Each row was made from one walk, in order. Every step used is in the known rows, and no mark comes twice. Write each row's walk.
Known rows:
rabu, bami, rupe, purap, nelaf: [ -3.7,  -0.5, -14.5, -13.5, -14.2, -16.7, -11.9,  -5.2, -16.1,  11.2,
 -15.9,  33.8,  -4.8, -23.2,  -1.4,   0.3,  -3.9,  12.1,  37.2,  13.3]
rabu, purap: [-14.3, -26.2,   9.9,  -5.0,   6.5,  -2.2,   2.3,   4.7, -12.3, -21.0,
  25.2,  32.3,  -0.2,  16.7,   2.8,  -6.1,  21.4,   3.9, -41.8, -24.9]
nelaf, bami: [  0.3,  27.1,   6.7,  19.4,  -2.7,  26.2,  25.3, -21.4,  19.8,  13.0,
 -11.8, -15.0,   0.7, -36.6,   4.1,   0.2,  -3.0,   4.7,  20.2,   5.3]
purap, rupe, bami: [-27.1,  75.8, -21.4,  -3.6,  10.7,  27.8,  13.2,  -7.9,   5.1, -18.2,
 -11.3,  26.0,  21.9,  26.6, -16.9,  15.8, -18.7, -20.5, -16.3, -15.9]
kubef, purap, nelaf, bami: [ -8.8, -25.4,  16.3,   1.8,  36.3,  32.1,   1.4,   1.6,   5.6,  21.8,
  -2.0, -11.9, -15.0, -12.9,   3.1,  20.4, -13.5, -17.8,  -0.5, -16.4]
nelaf, bami, rabu, purap: [ 27.1,  12.4,  13.7,   5.2, -19.1,  14.1,  11.3, -19.4,  17.8,  -9.2,
  17.1, -57.6,  13.5, -21.2,  10.9,   6.7,   8.1,  13.9,  20.0,  11.0]
bami, rupe, purap: [  5.8,  18.5,   8.8, -17.4, -14.2, -55.7, -17.6,  17.1, -21.3, -27.9,
 -11.3,  21.6,  -6.8,  27.2,  -3.9, -32.5,  23.4,   5.7,   7.9,   0.3]
rabu, purap, rupe, bami, nelaf: [-35.6,  24.1,  -5.6,   0.2,  -4.3,  15.4,   6.6, -11.2, -13.4, -39.4,
  10.4,  -2.2,  23.8,  13.1, -15.7,   8.5,   0.7,   1.6, -38.8, -41.8]
kubef, purap, nelaf: [-12.8, -37.3,  14.9,  -6.2,  46.1,  18.1,  -8.3,  19.0,  -6.8,  19.2,
  -3.1,  13.3, -20.7,   9.1,   4.0,  18.0, -11.4, -28.9, -24.2, -11.6]
kubef, purap: [-17.3, -19.3,  28.8,   7.7,  20.6,   5.4,  -4.4,  19.4,  -4.2,   7.7,
 -34.0,  23.2, -33.5,  10.3,   9.9,  -1.2,   8.6, -47.0, -55.8,  -3.4]
rupe, bami, rabu, purap: [  1.8,   2.9,   2.3,  -2.6,   2.3,   4.3, -13.2,  17.8,  -7.0, -21.7,
 -16.4,   3.1,  24.9,  40.5, -20.6,  14.9,  -6.2,  -7.7, -37.4,  10.9]
rupe, purap, rabu: [ -0.8, -42.1, -16.4,  31.9, -31.5,  -8.9,   5.4,   7.1,   2.6,  16.1,
  33.0,  14.4, -21.6,  38.8,   2.3, -34.1,  12.8, -16.0, -38.2,  -6.2]
rupe, purap, nelaf, bami, rabu: [  8.5, -20.6,  -3.8,  -1.6,  12.8,  10.5,  -0.8,  -0.3,   1.2,  20.6,
  60.3, -38.7,   0.6,   3.0,  -6.2,   3.6,  -5.1,   4.1,  24.1,  -8.4]
purap, nelaf: [ -1.2, -22.7, -15.9, -18.0,  52.2,  19.3,  -0.5,  13.5,  -7.7,  25.2,
  30.0,  25.3,   9.2,   3.9,  -4.2,  18.9, -27.4,   9.7,  16.7,   1.8]
kubef, purap, rupe: [-22.6,  24.3,  15.0,  -2.0,  15.7,  17.6,   3.4,   3.9,   1.6,  -7.6,
 -17.6,  10.8, -22.3,  15.1,   9.4,   7.9,   4.5, -49.0, -43.9, -20.2]
nelaf, bami, rupe, purap, rabu: [ 16.8,  23.9,  -0.4,  15.6, -40.4, -12.6,  12.9, -23.0,  15.3,  -9.2,
  -4.2, -27.4,   3.5, -13.4,   0.0, -26.0,  10.2,  24.9,  44.0,  -4.1]
bami, rupe: [ 11.7,  30.4,   7.3, -24.0,  -4.1, -48.8, -14.0,  16.9, -17.6, -28.0,
 -36.5,  36.5,   2.0,  17.6,   1.8, -22.9,  12.4,  12.2,  11.9,  15.1]
kubef, purap, mabu: [-21.2, -24.6,  18.7,  -1.3,  30.4,  -8.3,  -9.2,  66.3,  -8.3,  15.6,
 -35.4,  32.4, -58.7,   4.8,  14.6, -22.8,  13.0, -33.0, -32.7,  13.1]
nelaf, bami, rabu, purap, kubef: [ 27.9,   0.8,  13.0,  -0.3,  -5.6,   4.0,   4.9, -19.7,  24.6,  -5.7,
  16.4, -60.6,  15.4, -20.3,   9.6,  16.2,   8.7,  15.8,  11.7,   7.2]

Which walk is each row?
[ -2.5,  16.7,  -8.3, -10.6, -19.8, -18.2,  -6.9,  -5.0, -12.2,   3.9,
 -48.3,  48.9,  -5.7, -29.5,   6.3,  -2.0,  -2.0,   7.1,  25.2,  28.3]  rabu, bami, rupe
[-14.3, -47.7,   8.5, -15.8,  34.9, -23.4, -10.2,   4.2,   3.8, -14.7,
  22.5,  24.3,   5.4,  16.5,   1.1,  11.7,  22.8,   9.2, -59.3, -31.7]  rabu, purap, kubef
[ 31.6,  27.3,  11.1,   8.4, -14.0,  15.8,  12.9, -13.6,  20.4,   5.3,
  -1.6, -53.7,   8.8, -27.0,  11.2,   7.1,  -0.5,   3.7,  25.5,  30.0]  nelaf, bami, rabu
[  6.2,   2.8,   7.4, -25.8,   5.3, -70.1, -26.6,  16.3, -10.5, -23.2,
 -12.3,  14.9,  -2.6,  27.5,  -5.5, -19.9,  24.7,  10.2,  -5.1,  -4.5]  bami, rupe, purap, kubef
[ -5.5,   8.6,  -7.4,  -6.7, -26.7, -23.8, -10.3,  -4.8, -15.2,   4.6,
 -30.8,  38.9, -12.1, -22.4,   1.8,  -8.1,   5.2,   3.6,  21.8,  17.1]  rabu, bami, rupe, purap
[ 15.8,  -2.1,  -5.9,  -4.2, -38.7, -55.2, -12.9,  11.5, -11.6, -23.8,
  -4.3,  20.6,  -5.5,  40.2,  -0.1, -42.4,  20.6,  12.5,   5.7,   2.1]  bami, rupe, purap, rabu
[ 27.5,  -5.9, -10.3, -14.4,  31.0,  29.7,   5.4,  -5.4,  11.0,  23.2,
  38.6, -39.0,  23.1, -18.9,   0.2,  29.0, -28.6,  24.2,  55.8,  13.2]  purap, nelaf, bami, rabu
[ -1.1, -42.3, -33.5,  51.7, -56.3,  12.0,  11.0, -11.8,   2.5,  31.0,
 -36.2,   8.7,  -8.7, -22.3,  11.0, -14.9, -21.2,  -1.8, -25.7,  31.2]  purap, rabu, bami, nelaf
[  5.6, -26.0,  18.7,  -4.3,  30.5,  25.5,  -4.4,   5.3,   6.8,  17.8,
   1.9, -32.1, -10.7,  -7.5,   7.2,  24.5, -14.1, -18.3,   2.6,  -4.4]  kubef, purap, nelaf, bami, rabu
[-10.4, -32.2,  -7.9,  -4.2,  27.9,   3.4,  -3.9,  12.9, -11.3,  22.9,
  53.5,   8.3,  -7.8,  18.8,  -9.6,  -3.7,  -3.6,  -7.5,  -1.7, -15.8]  rupe, purap, nelaf
[ 25.4,  33.3,   6.8,  -0.1, -22.5,  18.9,  15.7, -26.9,  21.1, -16.0,
  25.9, -63.5,  19.2, -19.0,  10.8,  11.9,   5.9,  12.8,  25.5,   2.9]  nelaf, bami, rabu, purap, rupe
[  7.6, -42.4, -37.2,  37.0, -47.2,  12.5,  13.2, -10.5,  14.1,  30.9,
 -13.1,  44.3, -11.6,   2.1,  14.7, -14.2, -11.6,  -1.3, -15.6,  25.4]  purap, rabu, bami
[ -5.5,  74.8, -19.6, -12.8,   2.2,  19.9,   4.4,  -1.6,   5.9, -23.5,
  -4.7,  -2.1,  28.1,  33.2, -11.7,  20.6, -17.0, -20.4, -13.2,   2.1]  purap, rupe, bami, rabu
[  4.0,  -6.7,  -4.7,  -9.1,  14.0,  10.6, -15.9,  17.9,  -7.2, -16.4,
  -1.5,  -0.6,  31.7,  40.2, -24.3,  23.4, -15.5,   1.6, -22.2,   7.7]  rupe, bami, rabu, purap, nelaf
[ -6.8, -20.1,  -6.1,   3.5,  18.1,  16.7,   5.4,  -4.2,   0.1,  23.9,
  55.4, -19.1,  -3.4,  -2.4,  -9.9,   0.5,  -5.6,   3.9,  22.7, -20.3]  rupe, purap, nelaf, bami
[  0.4, -23.2,  -0.6, -20.9,  14.4,   6.4,   2.1, -12.1,  -5.2, -19.9,
  49.6,  -3.7,  22.3,  -3.0,  -6.1,   8.7,   2.3,  43.6,  28.9, -37.0]  rabu, purap, nelaf, bami, rupe
[ 10.2,  27.7,   9.5,   0.3,  -9.2, -22.7,   2.1, -20.4,  16.9,  -8.9,
 -11.0, -30.0,   6.1, -22.4,  -2.9,  -9.9,  12.6,  22.5,  37.5,  -7.0]  nelaf, bami, rupe, purap, kubef
[  9.2,  38.4,  10.7,   5.9, -23.6, -13.1,   9.4, -20.1,   8.5, -11.7,
  -9.8, -26.3,   2.7, -22.7,  -2.5, -18.0,  11.4,  20.3,  45.7,  -4.1]  nelaf, bami, rupe, purap
[-27.9,  -3.6,  -5.4,  29.0, -19.2,  14.3,   2.8, -10.5, -20.4,  30.8,
 -66.0,  -0.2,  -9.3, -71.2,   2.0,   8.4, -22.7, -13.8, -17.6,  34.3]  rabu, bami, nelaf
